Each row was made from one small tree. The marks that hang from a mark follow it in brackets, in alphabetical order. Every link used is in the known rows. Write each row's tree.
Known rows
W[H[R] Y[F G]]: [-2.81  4.82  2.62  3.87  2.82  0.10 -2.97  1.53  2.68  3.44 -1.45 -0.50
 -3.66 -1.73  1.43  0.19 -1.73  0.52]
H[G R]: [-4.00  0.48 -0.92  1.32 -1.06 -1.05 -0.55 -0.28  1.32  3.13 -2.12 -2.37
 -0.86  2.17  0.46 -1.75  2.17  0.79]
Y[F G S[H]]: [-3.72  0.77 -1.35  1.92  0.09  0.52 -4.61  3.03  1.10  1.07 -0.33  0.08
 -3.05 -1.09  5.63  3.04  0.27  0.72]
W[H[G S] Y[F]]: [-2.34  4.64 -0.37  1.61  0.84  0.22  2.45  0.87  0.89  3.87 -2.43 -2.70
 -3.86  0.13  2.39  2.07 -1.36  0.19]
F[H[S[Y]]]: [-1.75 -0.58  0.46 -1.78 -3.37  0.31  1.28  2.15  0.64  1.95  1.25 -3.06
 -4.16  1.84  0.59  3.67 -1.97  0.05]
W[Y[F]]: [-0.68  2.11 -0.24  1.03  0.09  0.90 -2.29  0.33  2.62  1.77 -0.94 -0.73
 -2.67 -4.13  1.55  2.46 -0.86  1.10]
Y[G S[H[F R]] W]: [-5.33  1.36 -1.54  1.93  1.66 -1.30 -5.47  3.82  4.15  3.09  0.20 -0.91
 -1.81  1.11  2.29  1.59  1.06  0.05]
W[Y[S]]: [-2.58  1.71 -0.13 -0.25  1.61  0.97 -1.95  1.08  1.47  0.87 -1.14 -1.49
 -0.64 -0.92  1.86  3.25 -2.38 -0.77]
F[H[R]]: [-1.81 -0.18  2.13  0.69 -2.89 -0.83 -2.54  0.90  2.84  1.86 -0.82 -2.30
 -2.38  1.84 -1.07  1.18 -0.96 -0.57]
S[H[R] Y[G]]: [-4.42 -0.12 -0.55  1.15 -0.01  0.61 -1.69  3.40  0.95  1.45  1.24 -1.42
 -3.78  2.05  2.96 -1.17 -0.61  1.08]
F[H[G R]]: [-3.77 -0.08  0.84  1.53 -2.45 -1.38 -0.40  0.88  1.63  3.87 -1.78 -2.85
 -2.56  2.93  0.24  0.29  0.90 -0.30]
W[Y]: [-0.27  1.52  0.02 -0.43  0.32  1.33 -1.35  0.94  1.84  0.16 -0.79 -1.07
 -1.34 -1.58  0.43  1.44 -2.25 -0.93]
F[H]: [-0.09 -0.02  1.53 -0.39 -3.41  0.13 -1.61  1.61  1.56  0.23 -0.34 -1.25
 -1.65 -0.18  0.25  2.33 -1.94 -1.71]
S[H[G] Y[W]]: [-3.16 -0.20 -4.57 -0.55 -2.12  0.41  3.34  3.64  0.61  3.37  0.96 -1.20
 -1.27 -0.82  3.93 -0.19  0.60  0.32]
Y[G S[H[R]]]: [-5.18  0.40 -0.70  1.38  1.18  0.14 -4.55  2.82  1.59  0.90 -0.68 -1.27
 -2.38  3.11  3.43  0.68 -0.19 -0.31]
W[Y[G S]]: [-2.80  1.67  0.04  0.75  2.99  1.14 -3.67  2.26  0.44  0.83 -0.83 -0.28
 -2.00 -1.13  3.18  2.75 -1.40 -0.84]
S[Y[G]]: [-2.43  0.02 -0.15 -0.03 -0.68  0.98 -1.23  2.44 -0.72  0.61  1.24  0.22
 -1.73 -1.57  2.61 -0.07  0.12  0.70]
F[H[R S[Y]]]: [-3.27 -0.58  1.09 -0.63 -2.57 -0.78  0.47  1.63  2.10  3.41  0.93 -4.12
 -4.68  4.06 -0.73  2.56 -1.14  1.24]
F[H[R S]]: [-1.54 -0.11  0.98 -0.93 -2.41 -0.79 -1.81  0.85  3.05  2.04 -0.53 -3.96
 -4.22  4.40 -1.65  2.17 -0.98 -0.22]

Which tree is each row?
[-2.27  0.24 -1.77 -0.57 -2.46  0.36  0.50  0.60  1.12  2.81  1.06 -2.04
 -3.45 -1.13  1.56  2.70  0.68  3.39]
H[S[Y[F]]]
[-4.88  0.29 -0.90  2.81 -0.47  0.34 -2.52  2.89  1.72  3.09  1.02 -0.95
 -4.85 -0.37  3.77  0.03  0.94  3.00]
S[H[R] Y[F G]]
[-0.34  0.45  0.49  0.73 -1.91  0.08 -3.34  2.39  1.59  1.95  0.03 -1.41
 -6.04 -0.03  1.77  3.86  0.63  0.63]
Y[F[H[S]] G]
[-8.02  1.55 -1.28  3.02  0.31 -1.93 -1.97  1.96  2.45  3.51 -2.09 -3.51
 -1.69  4.88  2.64  1.31  1.49  0.24]
Y[S[H[F G R]]]
[-5.16  1.61 -1.11  1.23 -0.18 -1.98 -1.12 -0.07  2.69  3.91 -1.76 -4.57
 -3.13  4.96 -0.97  0.35  2.77  1.37]
H[F G R S]
[-0.83 -0.41 -3.11 -3.22 -1.94  0.42  1.83  1.85  1.93  2.48  2.12 -1.35
 -1.64 -0.84  0.63  1.65 -0.02  1.33]
H[S[Y[W]]]
[-2.70  4.28 -0.58  1.63 -0.86 -1.62  1.21  1.92  2.14  3.54 -1.35 -0.61
  1.22 -1.23  0.55 -0.33  0.39 -1.37]
Y[W[H[F G]]]
[-2.80  0.65  0.85  1.45 -2.85 -0.74 -3.14  1.41  1.79  2.75 -0.84 -0.79
 -2.33 -1.95  2.29  5.63 -0.27  0.52]
Y[F[H] S]
[-6.87  1.36 -1.30  1.51 -0.41 -2.03  1.15  0.77  1.69  5.13 -0.45 -4.74
 -3.39  4.34 -0.06  0.24  2.56  2.87]
H[F G R S[Y]]
[-2.39  0.44  1.03  1.59 -1.35 -0.79 -4.29  1.50  3.00  3.85 -0.31 -2.67
 -6.60  1.83  0.45  2.70  1.31  1.75]
Y[F[H[R S]] G]
[-1.68  2.99 -0.44  1.78 -0.58  0.31 -0.30  3.31  0.96  3.91  1.41  1.93
 -0.98 -5.56  3.24  0.65 -0.28  1.37]
S[Y[F G W[H]]]
[-2.27  1.89  2.39  3.32  0.98  0.00 -5.03  1.99  3.20  4.35 -0.96 -1.34
 -6.01 -1.54  1.09  2.73 -0.29  0.98]
W[Y[F[H[R]] G]]
[-2.03  0.34 -2.57  0.02 -1.39 -0.75 -2.75  0.82  3.17  3.41 -0.07  0.48
  0.85 -4.61  2.46  3.68  1.70  1.74]
Y[F S W]
[-4.81  1.87 -2.44  1.02  1.45  1.01  0.60  2.66  0.17  1.90 -2.08 -2.79
 -2.36  1.70  4.82  2.36 -1.60 -1.19]
W[Y[S[H[G]]]]
[-2.77  0.15 -1.39  2.49 -2.75 -2.16 -1.21  0.79  3.83  7.12 -1.13 -1.76
 -2.72 -1.70  0.83  1.24  3.26  1.80]
Y[F[H[G R]] W]
[-3.20  2.40 -0.22  2.25  2.89  0.59 -4.77  1.91  1.16  2.52 -0.91  0.15
 -2.88 -3.66  4.03  3.80  0.03  1.18]
W[Y[F G S]]
[-3.89  0.20 -0.22  2.23 -3.85 -0.93  1.51  1.80 -0.11  5.22 -0.13 -1.80
 -3.54 -1.92  3.28  2.67  1.51  2.23]
S[Y[F[H[G]]]]
[-1.29  3.16 -2.71  0.43 -1.53 -0.79  2.29  1.14  1.97  4.95 -1.10 -1.40
 -1.66 -1.10  1.80  1.10  1.15  0.71]
Y[F W[H[G S]]]
[-0.26  1.80  0.77  0.96  0.44  0.83 -2.97  2.59  1.97  2.77 -0.27 -2.14
 -7.62 -1.12  2.07  5.05 -0.84  0.16]
W[Y[F[H[S]] G]]
[-4.44  5.89  3.09  2.98  4.02  0.17 -3.34  3.18  1.38  1.45 -1.56 -0.62
 -1.42 -0.27  2.27  3.10 -3.29 -2.19]
W[H[F] Y[G S]]
[-3.92  3.18  0.10  0.94 -0.47 -1.09  2.23  0.35  1.03  3.24 -2.32 -3.60
 -1.90  5.45  0.09 -1.11 -0.43 -0.36]
W[H[G R S]]
[-2.00  4.39 -0.31  0.06  1.38  0.56  3.45  1.37  0.20  2.14 -2.41 -3.22
 -2.80  2.54  1.27  1.00 -2.90 -1.87]
W[H[G S] Y]
[-5.21  1.57 -3.63  0.81 -0.38 -1.30 -0.90  3.13  2.43  3.40 -0.79 -1.65
 -0.27  0.62  3.59  2.61  1.61 -0.80]
Y[S[H[F G]] W]
[-5.36  1.60  0.02  2.59 -0.63 -2.05 -1.90 -0.08  2.70  3.69 -2.03 -2.85
 -0.98  2.39 -0.33 -0.79  2.77  1.07]
H[F G R]
[-4.05  3.42  0.25  3.24  1.35 -1.23 -3.63  2.04  3.32  5.11 -0.70  0.85
 -0.29 -2.39  2.37  1.25  0.94  1.09]
Y[F G S W[H[R]]]
